What can hang from each mark:
R: A F V
S: F
K: A F V
F: R S
Q: A
V: K
A: K Q R

Known rows, with every way that one mark hangs from another:
R{F{S} V{K{A}}}: [  8   2 -13 -33  29 -20   6  -9 -14 -11  21  25 -26 -30   8  -4 -30]
A{K{V}}: [-19  39  23   8  -8 -16 -13  -4  -1  -9  59 -25  20 -15  -4 -23   8]
R{A}: [ 32  44  -4  23 -24 -10  11  37   0  37   5 -22  13 -11  21 -20 -15]
R{A{Q} F{S} V}: [ 18  20 -81 -38  16  -3  14  54   8  -4  24  -7 -12 -35  20  20 -32]
K{A{Q} F{R} V}: [-30  10  -1 -19  16 -14  38  -7  38   6  17  -8  28 -41  -6 -24  12]
V{K{A{Q}}}: [  6  14  29  -9 -35  -4   1   5  -2  13  32 -12  10   9  15 -10 -23]
V{K}: [ 12   7  19  13 -24   6 -14  -3  -3  25  34  -2   4   8   9  -3  -3]
Q{A}: [ 43  33  13  32 -22  -6  20  18  11  37  33  -1  21 -24  24 -26  -4]
S{F{R{A{K Q} V}}}: [ 17   2 -32  -5  -6 -23  31  59   3 -33  40 -10   2 -30  20  19  -3]
S{F{R}}: [ 30  11 -18  15  30   5  26  11  39  17  17  17  23 -41  -9  24  17]
Q{A{R{V}}}: [ 36  15   2   2 -26 -29  36  43  -6  15  28   4   8 -18  44 -19  23]
K{F V}: [-24  25  -4   1  28 -15   2 -19  24  21  37 -18  28 -39  -5 -26  26]
S{F{R{V}}}: [ 25 -14 -31   7  30 -13  36  13  11  -5  31  12  18 -44   2  28  31]
K{F{R{A{Q}} S} V}: [-28  17 -40 -43  22 -11  41  22  58   0  -3   6   1 -39   2  -8 -20]
F{R{V} S}: [  9  -8 -25 -14  11  -1  34  11  12 -14  19  24  -6 -21   0  24   4]
S{F{R{V{K{A}}}}}: [ 19 -25  14  -5  18 -36  41  -8  -9 -10  17  25   1 -32  12   1   5]
K{V}: [ -8  31   2   1   4 -11   4  -8   9  19  37 -20  33 -21   2 -15  13]
A{Q}: [ 13  24 -16   2 -23  18  -1  28  19  20  47 -26  30  -3   5  16   3]
Q{A{R}}: [ 43  39  13  10 -28 -11  26  40  22  35  16   6  13 -15  32 -23  10]

Rows:
[-31  47 -39 -66  26   2 -14  31  48 -33  46   0  -6 -22  -6  15 -13]  A{K{V} Q R{F{S}}}
[ -2 -18   8  14  -1  13   3 -13  26  23  16  20  -7 -13  -4  -6  16]  V{K{F{R}}}
[-33  31 -13 -27  48 -16  10 -21  43   5  28   5  12 -43 -11 -13   2]  K{F{S} V}
[-13 -16  10 -19 -11 -26  10  -1 -16  -5  44 -14   2 -12  20 -15   2]  R{V{K{A{Q} F}}}
[-17  14  15 -38  10 -11   8  -9  33  -1  22  13  -9 -13   2  -7 -35]  V{K{A{Q} F{S}}}
[ 23  44 -69 -30  15  15   5  51  36  17  10  -3  -5 -31  10  16 -46]  R{A{Q} F{S}}
[-32  49  16 -51  46 -46  32  -9  45  -1  -7  13   5 -41   0 -33   1]  K{A{R} F{S} V}
[-10  37  -3 -30  24 -10  21   4  45   2  20   0   8 -31  -5  -4 -23]  K{A{Q} F{S}}
[-14  18   3  -1  22   6   8   0  45 -18  26  24 -19 -31 -22   3  -3]  A{K{F{R S}}}
[  3  40  34  18 -19 -28   8   3   2   0  59 -10  19 -29  17 -49  -4]  Q{A{K{V}}}
[-16 -15  -6 -24  22 -19   2 -16   3 -10  39  19 -22 -18   7   4  -2]  R{V{K{F{S}}}}
[  4 -24 -29 -38 -29  -7  35  39   3 -17   9  18 -28   5  29  17 -35]  F{R{A{Q} V{K}} S}
[ -8 -21   2   3   0 -15  -5 -10 -16   6  48  -3  -6 -14  14  -9  23]  R{V{K{F}}}
[-13  -9 -30 -41  -5 -22  14  28   4 -10  27   1 -25 -11  28   1 -30]  R{A{Q} V{K{F{S}}}}
[ 14  13 -58 -21  43   2   3  14   6  -4  36  11  -8 -41  -2  23  -5]  R{F{S} V}
[-26 -11 -26 -28  11   0  17  20  28 -47  55   8 -17 -26  -7  24   5]  A{K{F{R{V} S}} Q}
[  5  44  24  -4   9 -26  21  13  26  26  -4  -6  10 -26   9 -29  18]  K{A{R} F}
[-15  40   9  -2  23  -5 -12   0  33 -14  43   3 -13 -27 -13  -4  -9]  A{K{F{S}}}
